Each row comes from the steps of one path. Every step used is in the known rows, and no mark comes twice. Write the path behind each row, first mark first.
Known rows
koso-zefafe: [ -4   4 -29 -21  -6  14 -28   4  -4  -3  -8   7  19  -5  -6  -7 -39  -5
   0  11]
valunal-gosi-koso-zefafe: [-14 -47 -42 -22   2  24 -21 -14  -4 -55 -15   4  26  -6 -15  -4 -33 -40
  -3  19]
valunal-fesoz-gosi: [ -3  -7 -16  -8  21  -4  26 -18 -18 -22  -7 -21  13 -11   0  40   1  -7
 -10 -44]
simi-gosi-koso-zefafe: [ -7 -43 -44 -24 -27  22 -32  -6   9 -47 -19  -5  11 -28 -33  -4 -26 -35
   8 -15]
valunal-fesoz: [ -2  -9  -1   0   6  10  17 -16 -16 -36  -5  -9  19 -14  -2   4  -4   0
   2 -18]
zefafe-gosi-valunal-fesoz-ralaf: [ -4   9 -36 -21 -14  14  -4 -27 -23   5 -40 -41  19  23 -28 -27   7 -37
 -13  -4]
zefafe-koso: [-20 -15  -7   3 -10  21  -8  12   5  10  11   7  -4  -5   0 -13 -14  13
  -5  20]
fesoz-gosi-zefafe-koso: [-28 -41 -37 -18   9  31 -40  -3  -4  26  21  -6 -10 -13   8  29   1  -9
 -21  -4]
fesoz-gosi-ralaf: [ -3 -38 -28 -23  12  -6   8   2  -9  23   0   2   1   3  -4  35  14 -27
  -7 -24]
gosi-valunal: [ -4  29  -6  -5   9  14 -21 -13   1   3  -8   5 -13  18  -5 -30   7  -7
  -4   3]
fesoz-gosi: [ -1   0 -16  -8  15 -11   8  -3   0  15  -2 -13  -8   1   1  36   5  -6
 -12 -24]
koso-gosi-ralaf: [ -4 -34 -31 -15 -16  12   7  -4  -1  -2   2  22  18  15  -2  -9  19 -57
  -2   6]
ralaf-fesoz-gosi: [ -2   6 -26  -8  16  22  -2 -41   9   9  11 -26 -11  -9  -1  32   1  -6
 -19 -38]
gosi-ralaf: [  0 -39 -12 -14  -3   5   1   4  -9   9   2  16   6   1  -6   0   8 -21
   5   3]
koso-gosi-valunal-fesoz: [ -8  27 -25  -5   2  30   1 -38  -9 -43 -16   5  17  19  -3 -33  13 -40
 -12 -13]
gosi-valunal-fesoz-ralaf: [-11  24 -23 -17  17  14  -3 -22 -34 -21 -27 -44  11   7 -23 -31   2 -14
  -7 -10]
simi-gosi: [ 15  -4 -10  -3 -22  -1   0   8  12 -28 -11  -5  -5  -6 -27   8   6  -3
   6 -30]
koso-zefafe-gosi-fesoz-ralaf: [-10  11 -68 -33 -29  23 -59  36 -30  17 -30 -49  33   0 -35 -11 -30 -41
 -11   8]
zefafe-gosi-koso: [-11 -53 -17  -4 -31  10 -10 -24   9   7 -13  -2   4   1  -6  -4  14 -51
  -1   9]
simi-gosi-ralaf-fesoz: [ 12 -36 -30 -19 -24  35 -10 -28  16 -25   3  -4  -3 -16 -35   2  10 -21
   3 -41]
gosi-zefafe: [ -7 -25 -15 -15   6  20 -41 -12  -9   2  10   2   2 -10   7   6   9 -17
  -4   2]
simi-gosi-fesoz-ralaf: [  0  17 -35 -11 -13   8 -32  47 -24 -33 -18 -62   3 -20 -51  -1   9 -11
   2 -35]

Write each row's path
[-20 -11 -27   4 -23  30   0   1  13   0   9  11   9  11   7 -21  -5 -22
 -12  22] : zefafe-koso-gosi
[ -7  21  -6  -5  14  21  -5 -29 -15 -33 -13  -1   5   4  -9 -25   3  -8
  -3 -16] : gosi-valunal-fesoz
[-10 -31 -30 -22  25  15 -16 -28 -25 -17   4 -19  13 -22   3  46  12 -22
 -14 -41] : valunal-fesoz-gosi-zefafe
[ 10  26 -16  -8 -14  10 -19  -4  14 -25 -22   0 -20  10 -30 -19  11 -10
   0 -27] : simi-gosi-valunal
[-16  25 -43 -10  -3  16 -27  27 -32 -18  -9 -53  19   5 -19 -18  15 -47
 -11  -3] : koso-gosi-fesoz-ralaf
[-21 -38 -34 -21  -4  22 -34 -14  -7 -20  -6   3  17 -19  -6 -13 -31 -30
   3  13] : gosi-koso-zefafe
[-20 -36 -31  -9  19  28 -11 -64   7 -10  11 -30 -15 -24  -4  23   9 -30
 -14 -33] : ralaf-fesoz-gosi-koso
[-27  18 -32  -2 -12  43 -22 -10  13   2   0  17  -7  26   1 -51   2 -29
 -17  28] : zefafe-koso-gosi-valunal
[  1 -43 -65 -41 -40  51 -41 -38   9  25  -5  13  30   3 -17  -8 -29 -48
  -6   1] : koso-zefafe-gosi-ralaf-fesoz
[ -3   7 -23   0 -27  18 -35  26  -5   7  -7 -10   7   0 -12   3  13 -27
  -8  -8] : zefafe-gosi-fesoz
[-18 -48 -31 -11   4  43 -39   0  -2 -25  15  10   8   0   1   5  -7 -12
 -15  26] : valunal-gosi-zefafe-koso
[ -7  14 -62 -41 -20  29 -31 -23 -28   2 -48 -35  38  21 -34 -35 -32 -42
 -12   5] : koso-zefafe-gosi-valunal-fesoz-ralaf
[ -9  -7 -17 -13  10   3  17 -11 -39 -22 -17 -53  26  -8 -20  -3  -6  -6
   0 -12] : valunal-fesoz-ralaf
[-23 -42 -46 -13 -24  67 -12 -34  12   3  28  14  11   0  -4 -28   0 -42
 -14  10] : zefafe-koso-gosi-ralaf-fesoz
[  1  21 -47 -29 -29  27 -49 -15  11  25 -31  16  12  28 -14 -30 -25 -33
 -11  17] : koso-zefafe-gosi-valunal
[-14  20 -26  -7   7   9 -33  38 -38  -6  -6 -57   5 -12 -25  -9   5 -11
  -4  -6] : gosi-fesoz-ralaf
[ -8 -19 -31 -16  -6  28 -36 -21  -3 -10   8   6  14   7   9  -3  17 -51
 -12   6] : koso-gosi-zefafe
[ -6 -45 -16  -2 -21   7  -7 -12  11 -44 -13 -11  -8 -22 -28   0  13 -29
   6 -23] : simi-gosi-koso
